Every row comes from one small tree of marks. Brackets hold a mark, then the marks that hang from it, in alphabetical order. Every link used is in the known rows. Which tree was each row made from?
Known rows:
{larif {fegem kemab} {palu {fupo zuvo}}}: [-3.16 -1.82  2.77 -0.35 -1.70  0.26 -0.06  1.58 -1.24 -1.50  1.39  0.23
 -1.05 -7.43 -2.13 -2.23  4.26  2.60 -1.08 -1.95  3.78 -0.77  2.40  0.20
 -1.23  2.62  1.42  2.56]
{fegem {kemab vili zuvo}}: [-1.15 -0.30  4.28 -2.02 -0.75 -1.31  0.12  1.54  2.97  0.90 -0.48 -0.96
 -0.28  0.38 -0.20  0.34  1.65  2.54  1.56 -0.27  2.20 -0.82 -0.10  0.34
 -1.73 -0.11  0.66  4.05]
{larif fegem}: [-1.99 -0.99  2.38 -0.82 -1.98 -1.83  0.12  2.12 -0.53 -0.77 -0.15  0.12
  0.65 -2.22 -1.55 -1.69 -0.13  0.36  0.77 -0.90  1.41 -0.27  2.00 -1.86
 -1.39  0.84  0.26  1.58]
{larif {fegem {nizi kemab}} {palu fupo} zuvo}: [-2.32 -2.58  1.41  0.01 -0.60 -0.51  0.65  1.72 -1.02  0.58  2.09  0.01
  0.67 -6.24 -0.75 -2.61  3.31  2.45 -2.38 -2.68  3.71 -0.37  3.26 -1.08
 -4.38  2.35  2.02  2.92]
{larif {palu {nizi {kemab fepel}}} zuvo}: [ 0.42 -2.54  2.12 -2.15 -0.48 -1.34 -1.23  1.72 -0.88  0.42  2.87  1.86
 -0.10 -4.06  0.10 -0.78  1.60  2.96 -2.24 -1.84  3.63 -0.53  0.32  1.16
 -3.77  1.86  3.22  2.91]
{larif fegem {zuvo {nizi {kemab vili}}}}: [-1.50 -1.07  3.23 -1.63 -1.72 -1.80 -0.33  0.94 -1.76  0.91 -0.44 -0.26
  2.47 -0.78 -0.84 -1.84  1.57  0.43 -1.74 -1.53  2.13  0.25  2.18 -1.68
 -3.90  1.13  0.20  2.22]
{fupo {zuvo {nizi {kemab fepel palu}}}}: [ 1.36 -1.18  1.82 -0.73 -2.24 -2.90 -2.67  0.99 -0.37 -0.46  1.03  0.08
  0.05 -1.34 -1.03 -1.05  1.40  2.82 -1.00 -3.34  2.50  0.64 -0.07  2.80
 -4.85  1.37  2.54  1.59]
{larif {fegem {nizi {kemab fupo palu}}} zuvo}: [-0.84 -2.14  2.25  0.68 -1.89 -2.20 -0.86  1.16  0.71  0.28  1.06 -0.92
  1.71 -3.58 -1.08 -2.01  2.48  2.68 -0.34 -3.54  3.51 -1.17  2.58 -0.33
 -5.59  1.81  2.60  2.03]
{kemab palu vili}: [ 0.06 -0.65  1.70 -0.36 -1.49 -2.65  0.49  1.66  1.42  0.68  0.29 -0.20
  0.54  2.24 -0.62 -0.20 -0.15  0.04  2.30 -0.98  0.94 -0.67 -0.56  0.91
 -1.56  0.41  1.02  1.56]
{zuvo {nizi {kemab fegem fepel palu vili}}}: [ 1.75 -1.45  3.17 -0.89 -2.00 -3.40 -1.41  1.18 -0.32  0.73  1.20  1.06
  1.89  1.51 -1.62 -1.47  2.08  1.54  1.45 -3.06  1.23  1.06  0.17  2.69
 -4.89  0.97  2.85  2.80]
{kemab {fepel larif} {fupo zuvo} vili}: [ 1.10 -2.01  4.96 -0.88 -1.59 -0.91 -1.89  1.01  2.99 -0.33 -0.30  1.64
  1.37  3.71 -0.77  1.09  0.40  0.23 -2.40  0.33  2.52 -2.52  2.28  3.16
 -1.55 -0.11  1.61 -0.05]
{fepel {larif {fegem kemab} zuvo}}: [-1.94 -0.62  3.67 -1.23 -2.17 -0.86 -1.93  0.95  1.86 -1.61 -0.31  0.63
  0.74 -4.94 -2.36 -1.64  1.85  2.91 -1.50 -0.11  4.44 -2.85  2.80 -1.38
 -1.95 -0.58  1.55  1.34]
{nizi {kemab fegem fepel palu zuvo}}: [ 0.67 -0.76  4.48 -1.34 -1.89 -2.70 -1.63  2.29  2.57 -1.57  1.69 -0.22
  1.28 -2.22 -1.65 -0.67  2.29  3.48  1.73 -4.27  2.38 -0.03 -0.28  2.04
 -4.25  0.67  3.53  4.55]
{fegem {kemab fepel {palu nizi} vili zuvo}}: [ 1.05 -1.05  4.75 -2.28 -0.64 -2.29 -0.94  0.54  1.09  0.37  0.74  0.33
 -1.69  0.39  0.39  0.37  2.97  3.64  1.59 -1.11  2.71 -2.05 -2.53  3.89
 -3.18  0.73  4.25  4.97]
{zuvo {nizi {kemab fegem {palu fupo larif} vili}}}: [ 0.18 -1.23  3.43  0.87 -1.63 -1.18 -0.64  1.14 -1.18  0.58  1.04  1.14
  1.85  2.54 -0.71 -2.21  2.43  0.28 -0.12 -3.04  1.79  0.27  1.65  2.35
 -3.59  1.12  2.97  2.33]
{vili {larif {fegem {kemab fupo}} {palu nizi} zuvo}}: [-1.73 -2.56  2.79 -1.02 -2.08 -0.96 -0.52  0.10  0.24 -0.10  1.56  0.77
 -0.97 -6.03 -2.16 -2.21  3.62  2.75 -0.52 -0.81  4.53 -2.02  3.45 -1.30
 -1.71  1.93  2.52  2.12]
{palu {fupo zuvo} nizi}: [-0.98 -0.73  3.84 -1.11 -0.86 -0.21 -0.80  1.16 -3.11  0.38  0.63  1.03
 -1.15 -0.68  0.64 -0.44  1.73  1.46 -2.40  0.14  3.02 -0.88  1.06  1.28
 -2.32  2.45  0.60  2.42]
{nizi kemab}: [-0.42 -0.74  1.73 -0.69 -1.49 -1.55 -0.59  2.58  0.63  0.12  0.86 -0.01
  0.77 -0.88 -0.12 -0.67 -0.82  1.92  0.97 -1.46  1.97  1.28  2.01 -0.34
 -3.41  0.24  0.56  1.82]
{dori {larif palu {zuvo {nizi kemab}}}}: [-0.05 -1.79 -0.45 -0.88 -1.93 -2.22 -1.13  0.93  0.58  2.15  2.09  1.20
  0.82 -2.79 -1.91 -1.97  0.96  2.19 -2.01 -2.15  3.09  0.17  2.00 -0.36
 -2.90  0.63 -0.50  1.34]
{dori {larif {palu fupo}}}: [-0.58 -2.19  0.49  0.67 -1.15 -1.13  0.47  1.67  0.75  1.07  2.45  1.57
 -0.87 -1.33 -1.74 -1.29  0.44  1.01  0.32 -0.78  2.03 -0.53  2.38  0.77
 -0.28  0.78  0.02  0.99]
{fegem {kemab fepel fupo} nizi}: [ 0.91 -3.14  3.20  0.15 -0.36 -2.17 -1.74  1.07  2.38  1.83  0.87  0.66
 -1.41 -0.82 -0.69 -0.82  1.67  4.53  1.14 -0.47  2.70 -0.71  2.00  1.98
 -4.17  0.80  3.18  1.52]
{fegem {nizi {kemab {palu larif} vili zuvo}}}: [-0.02 -0.52  2.33 -0.72 -1.00 -1.74  0.23  1.27  3.18  0.88 -0.02 -1.15
  0.53  2.79  1.23 -0.32  0.95  1.35 -0.69 -3.00  2.26 -1.21 -0.05  2.25
 -3.78 -0.46  3.26  3.79]
{fupo {zuvo {nizi {kemab fegem}}}}: [-0.80 -0.13  3.12 -1.76 -2.86 -1.83 -2.02  1.52 -1.58  0.50  0.17  0.51
  1.77 -1.91 -1.74 -1.80  2.21  2.09 -1.84 -2.59  2.71  1.62  1.98  0.14
 -4.19  1.67 -0.54  2.73]
{vili {kemab fegem fepel {zuvo nizi}}}: [ 0.74 -1.73  4.84 -1.74 -1.77 -3.15 -0.65  1.35  0.99  0.03  0.09  1.62
  1.47 -1.84 -2.51 -1.39  1.48  3.19  0.08 -2.94  2.34  1.17  0.12  0.73
 -3.36  0.79 -0.41  4.61]
{fegem {kemab fepel fupo {palu larif} vili} nizi}: [ 1.40 -3.01  3.49  0.84 -0.54 -1.92 -1.37  0.32  3.46  1.17  0.62  0.56
 -0.95  2.67 -0.17 -0.70  2.00  2.45  0.67 -1.53  2.51 -2.46  0.80  4.11
 -3.05  0.16  5.76  0.98]
{zuvo {nizi {kemab fegem}}}: [-0.18 -0.79  2.28 -1.01 -2.33 -2.45 -1.36  1.97 -1.15  1.30  0.62  1.04
  1.84 -0.93 -1.64 -2.20  1.19  2.19  0.51 -2.14  1.81  2.05  2.09 -0.40
 -4.42  1.12 -0.09  2.75]
{kemab fegem {fupo zuvo}}: [-1.16 -1.11  4.77 -0.77 -2.46 -1.16 -1.47  1.99  0.76  0.00  0.20  0.58
  1.80 -0.96 -2.15 -0.74  2.11  1.08 -0.71 -1.55  2.57 -0.55  2.38  0.02
 -1.65  2.08 -0.39  1.56]
{dori {kemab fupo zuvo}}: [-0.28 -2.17  3.79 -0.33 -2.07 -1.86 -0.74  1.53  3.28 -0.37  0.56 -0.77
  0.89  0.49 -0.25 -0.09  0.67  3.97  1.20 -2.67  2.69  0.12  0.38 -0.19
 -2.35  0.93  0.03  3.70]
{zuvo {nizi {kemab fepel}}}: [ 1.33 -1.93  1.87 -0.83 -1.19 -2.75 -1.84  1.69 -0.49  0.94  0.94  1.08
  0.30  0.05 -0.55 -1.23 -0.27  2.62  0.12 -1.61  1.46  1.61  1.44  1.05
 -4.68  0.55  1.77  1.53]

Which tree is each row?
[-0.39 -1.91  3.85 -0.13 -1.01 -1.11 -0.30  1.54  2.02  1.56  0.19  0.28
  0.33  1.49 -0.57 -0.05  1.17  1.90  2.26  0.13  2.01 -0.42  1.85  0.86
 -1.97  0.62  0.86  1.46] -> {fegem {kemab fupo vili}}
[ 1.13 -2.15  5.14 -0.75 -0.94 -1.54 -1.33  0.61  3.75  0.00  0.94 -0.53
  1.18  2.29 -0.41  0.57  0.22  0.94 -0.54 -0.73  2.69 -0.42  3.89  0.37
 -3.22 -0.28  3.04  0.27] -> {nizi {kemab fepel fupo {vili {larif zuvo}}}}
[-1.26  0.00  5.18 -2.46 -1.37 -1.76  0.48  2.04  2.05  0.85 -0.49 -0.22
  1.89  1.70 -1.22 -0.02  1.65  0.46  0.94 -1.02  1.31 -0.73  0.21 -0.42
 -1.23  0.51 -0.25  4.37] -> {kemab fegem vili zuvo}
[-0.50 -0.60  2.03 -1.47 -0.85 -1.96 -0.19  2.01  2.22  1.55  0.19 -1.09
  0.18 -0.68  0.68 -0.43  0.66  3.42 -0.21 -1.96  2.46  0.44  1.18  0.10
 -4.99  0.20  0.71  4.30] -> {fegem {nizi {kemab zuvo}}}
[ 0.17 -1.90  2.35 -0.87 -1.59 -2.31 -1.24  1.02  1.31 -0.50 -0.28  1.61
  0.08 -0.87 -1.46 -1.56  0.12  1.68 -1.50 -0.16  2.34 -2.12  2.78  0.85
 -3.20 -0.60  2.71  1.23] -> {kemab {fepel {larif {fegem nizi}}}}
[ 0.97 -1.35  4.80 -0.69 -2.11 -0.80 -3.32  0.96 -0.87 -0.87  0.94  2.38
  1.44 -0.84 -1.80 -1.46  2.91  2.81 -3.55 -1.87  3.60 -0.07  3.28  3.08
 -4.82  0.78  2.17  1.92] -> {palu {fupo {zuvo {nizi {kemab fegem {fepel larif}}}}}}
[-0.77 -1.46  4.86 -1.20 -1.31 -2.19 -1.16  0.51  1.32 -1.51  0.55 -0.69
  0.18 -3.27 -1.96 -1.11  3.22  2.23  0.63 -1.78  3.04 -2.44  0.03  0.79
 -2.44  0.79  4.39  2.05] -> {larif {fegem {kemab fepel palu vili}} zuvo}
[ 0.65 -1.46  0.83  1.41 -1.39 -2.26 -0.84  1.54 -1.44  0.94  1.68  0.38
  0.14 -0.61 -0.47 -1.82  1.18  2.74  1.49 -2.71  1.87  1.32  1.10  1.53
 -4.95  1.49  1.61  1.95] -> {zuvo {nizi {kemab {palu fupo}}}}
[-0.53 -1.37  4.12 -0.63 -1.90 -1.64 -1.26  1.90  1.99 -3.36  0.75 -0.54
  0.61 -2.26 -0.85 -1.38  1.12  1.76 -0.36 -4.55  2.42 -1.52  0.77  1.57
 -2.91  0.09  5.29  3.20] -> {nizi {kemab fepel {palu {larif fegem}} zuvo}}
[-1.11 -2.15  4.87  0.80 -0.76 -0.99 -1.45  1.02  0.23 -2.81  1.22  0.28
  0.11 -2.76 -1.44 -1.97  1.92  0.73 -1.95 -2.55  2.91 -3.35  1.36  0.48
 -1.33  1.25  5.55  0.52] -> {kemab fepel {palu fupo {larif fegem zuvo}}}
[-0.94 -0.55  3.41 -2.02 -0.34 -1.78  0.35  0.93  3.00  2.53 -0.75 -1.14
 -0.89  0.78  0.33 -0.03  2.25  3.32  0.61 -0.14  2.45 -1.03  0.06  0.83
 -3.20 -0.09  0.90  4.55] -> {fegem {kemab vili zuvo} nizi}
[ 1.53 -2.14  4.54 -0.22 -0.50 -1.93  0.16  1.00 -0.51 -1.13  1.73  1.52
 -1.02 -1.83  0.10 -0.27  1.61  3.69  0.47 -2.83  3.31 -0.55 -1.20  3.66
 -3.85  1.57  2.60  4.97] -> {vili {kemab fepel {palu fupo nizi} zuvo}}
[ 0.25 -0.57  2.01 -1.13 -1.40 -3.39  0.27  1.05  1.49  1.95 -0.45 -0.51
  0.62  2.80 -0.67 -0.46  1.16  1.08  1.58 -1.70  0.77 -0.82 -1.81  0.92
 -2.44  0.73  0.21  3.49] -> {kemab palu vili {zuvo nizi}}
[ 0.56 -2.00  4.32  1.09 -1.32 -0.71 -0.96  0.93  0.84 -3.13  1.12  1.09
 -0.45 -1.72 -0.97 -0.77  0.69  1.55 -2.37 -3.43  3.78 -0.94  0.83  3.52
 -1.65  0.92  3.31  0.98] -> {vili {kemab fepel {palu {fupo zuvo} larif}}}
[ 1.01 -1.49  2.53 -0.53 -1.51 -3.67 -1.28  1.32  1.49  0.69  1.16  0.64
 -0.04 -0.95 -1.93 -1.54  1.85  2.63  1.28 -2.28  1.84 -0.85 -0.05  1.75
 -3.88  1.02  3.42  2.56] -> {kemab {fegem nizi} fepel palu}
[ 0.18 -2.77  3.14 -0.47 -0.30 -1.15 -1.34  1.10  2.21  0.80  2.24  2.70
  0.69 -3.29 -2.21 -1.66  3.57  2.96 -3.23 -0.88  3.96 -2.84  2.34  1.43
 -3.03  0.92  3.22  2.11] -> {kemab {fegem nizi} {fepel {larif {palu fupo} zuvo}}}
[ 0.15 -1.67  3.22 -0.13 -0.79 -2.35  0.09  0.73  4.10  2.42  0.06 -1.20
 -0.41  1.23 -0.17 -0.02  3.18  3.71  2.35 -1.75  2.60 -1.84 -0.32  2.44
 -3.94  0.78  2.24  3.99] -> {fegem {kemab fupo palu vili zuvo} nizi}
[-1.66 -0.47  2.79  0.39 -2.42 -1.47 -0.72 -0.68  0.59 -1.45  0.16 -1.85
 -2.62 -4.58 -1.96 -2.27  4.10  3.18 -0.38 -1.83  4.23 -1.40  3.16  0.79
 -3.43  1.13  3.32  2.07] -> {vili {larif {fegem {kemab {palu {fupo zuvo}}} nizi}}}
[-0.35 -1.63  5.24  0.06 -3.62 -1.06 -1.55  0.39  2.05 -1.93  0.33 -0.03
  2.28  2.42 -1.26 -0.86  2.71  0.96 -1.30 -4.09  3.34 -1.22  0.56  2.30
 -1.15  1.46  2.30  2.17] -> {dori {kemab fegem {fupo zuvo} {palu larif} vili}}
[-1.91 -1.07  2.46 -1.22 -1.41 -1.66 -0.54  1.40 -0.24  0.39  0.25 -0.92
  1.24 -3.97 -0.55 -1.97  1.44  2.30 -2.06 -1.95  3.36 -0.35  2.86 -1.99
 -4.91  0.95  1.31  2.52] -> {larif {fegem {nizi kemab}} zuvo}
[ 0.70 -1.44  2.60 -0.88 -2.45 -3.41 -1.73  0.72  1.74 -1.41 -0.22  1.15
  0.66 -1.12 -2.49 -1.64  1.50  2.36 -0.11 -2.32  2.02 -2.57 -0.01  1.69
 -2.99 -0.11  2.71  2.69] -> {kemab {fepel {larif fegem}} palu {zuvo nizi}}
[-1.35 -0.29  2.57 -1.61 -2.12 -2.18  0.28  0.88  2.29 -0.44 -0.43 -1.98
 -0.27 -2.04 -0.70 -1.44  0.99  2.22 -0.20 -2.14  2.70  0.23  3.78 -1.56
 -4.26 -0.38  1.48  3.89] -> {vili {larif {fegem {nizi {kemab zuvo}}}}}
[-0.01 -1.16  4.58 -2.17 -0.77 -2.81 -0.95  1.62  2.44  1.12  0.24  0.17
  0.16 -0.55 -1.30 -0.78  2.19  3.05 -0.16 -1.62  1.98 -1.02  0.37  0.66
 -3.43  0.70  2.06  4.45] -> {kemab {fegem nizi} fepel zuvo}
[-0.77 -2.67  3.55 -2.70 -0.87 -0.96  0.04  1.25 -2.29 -0.23  1.99  1.53
  1.09 -3.34 -0.12 -1.21  2.74  0.85 -2.55 -1.91  3.15 -1.00  1.15  0.84
 -3.34  2.06  3.43  3.49] -> {larif fegem {palu {nizi {kemab fepel vili}}} zuvo}
[-1.43 -2.33  2.76  0.98 -1.65 -1.80 -0.88  0.74  1.61  0.01  0.12 -0.28
  1.02 -1.66 -1.30 -2.29  1.85  0.91 -1.87 -2.57  3.15 -3.53  2.05 -0.56
 -2.50  1.39  3.43  0.57] -> {kemab fupo {palu {larif {fegem nizi} zuvo}}}
[-1.50 -2.71  1.57  0.37 -1.97 -1.61  1.36  0.09 -0.68 -0.61  1.14  0.98
  0.41 -5.85 -3.20 -3.15  1.88  1.30 -1.65 -2.21  3.72  0.58  3.80 -2.33
 -1.94  1.63 -0.59  1.75] -> {vili kemab {larif fegem {palu fupo} {zuvo nizi}}}
[-0.30 -1.20  0.76  0.43 -3.06 -3.41  1.37  0.07  1.53 -1.28 -0.15 -0.56
 -0.40 -3.12 -2.33 -2.37 -0.11  1.59  1.26 -2.74  2.95  0.52  2.70 -0.60
 -3.31 -0.10  0.79  2.08] -> {vili {kemab palu} {larif {fegem nizi}}}
[ 1.61 -2.74  3.76  0.90 -1.16 -1.43 -1.22  1.63  2.61 -0.75  1.36  0.74
  1.30  3.61  0.22 -0.08 -0.01  0.36  0.60 -2.87  1.72 -0.95  1.50  3.69
 -2.97  0.16  5.09  0.46] -> {nizi {kemab fepel fupo {palu larif} vili}}
[-0.31 -1.98  4.08 -0.46 -0.90 -0.04 -1.94  1.38 -0.36  0.50  1.11  1.42
  1.13  0.06  1.14 -0.76  0.61  1.65 -3.10 -1.33  3.89 -1.56  2.43  0.45
 -3.35  1.20  2.74  1.39] -> {palu {larif zuvo} {nizi {kemab fupo}}}
[ 0.59 -1.54  3.13 -0.91 -2.49 -2.68 -2.00 -0.21 -1.39 -1.26  1.56  1.51
 -2.19 -3.39 -1.97 -1.99  2.46  3.26  0.99 -1.62  3.32 -2.05  0.58  3.00
 -2.76  0.53  4.18  2.46] -> {dori {larif {fegem {kemab fepel {palu nizi}}}}}
[-0.07 -1.97  2.71 -0.41 -1.19 -2.59 -0.70  1.62  1.58  2.37 -0.21  0.32
  0.83  1.37 -0.89 -0.69  0.76  2.20  0.88 -1.13  1.28 -0.41  0.79 -0.34
 -2.63  1.37 -0.78  2.59] -> {kemab fupo {zuvo nizi}}
[-0.90 -1.64  2.98 -0.36 -1.48 -1.17 -1.60  0.81  1.64  1.74 -0.10 -0.36
 -1.01 -1.90 -0.68 -0.72  2.64  3.96 -1.00 -0.72  3.74 -0.88  2.23  1.17
 -3.69  1.48  0.84  1.73] -> {fegem {kemab {fupo zuvo}} nizi}
[-1.19 -1.16  4.77 -1.55 -1.70 -1.90 -1.88  0.05  2.35 -2.29  0.30 -0.84
 -1.24 -4.83 -2.62 -1.58  1.82  2.86 -0.38 -0.50  3.70 -1.66  3.22 -1.75
 -1.80 -0.27  3.71  0.98] -> {vili {larif {fegem {kemab fepel}} zuvo}}
[ 0.09 -2.26  2.69  0.10 -2.43 -1.94 -0.55  0.93 -0.28  0.81 -0.38  1.26
  1.33 -0.92 -1.58 -1.10  0.38  1.87 -1.48 -2.06  2.95  1.30  1.99  0.62
 -3.01  1.83 -2.60  1.24] -> {vili {kemab {fupo {zuvo nizi}}}}
[-0.85 -1.02  2.62 -0.22 -1.21 -1.25 -1.05  1.03 -1.94  1.18  0.07  0.49
 -0.33 -0.18 -0.74 -1.22  1.51  1.48 -1.91 -0.52  2.16  0.07  1.40  0.33
 -2.47  2.09 -0.59  1.27] -> {palu {fupo {zuvo nizi}}}
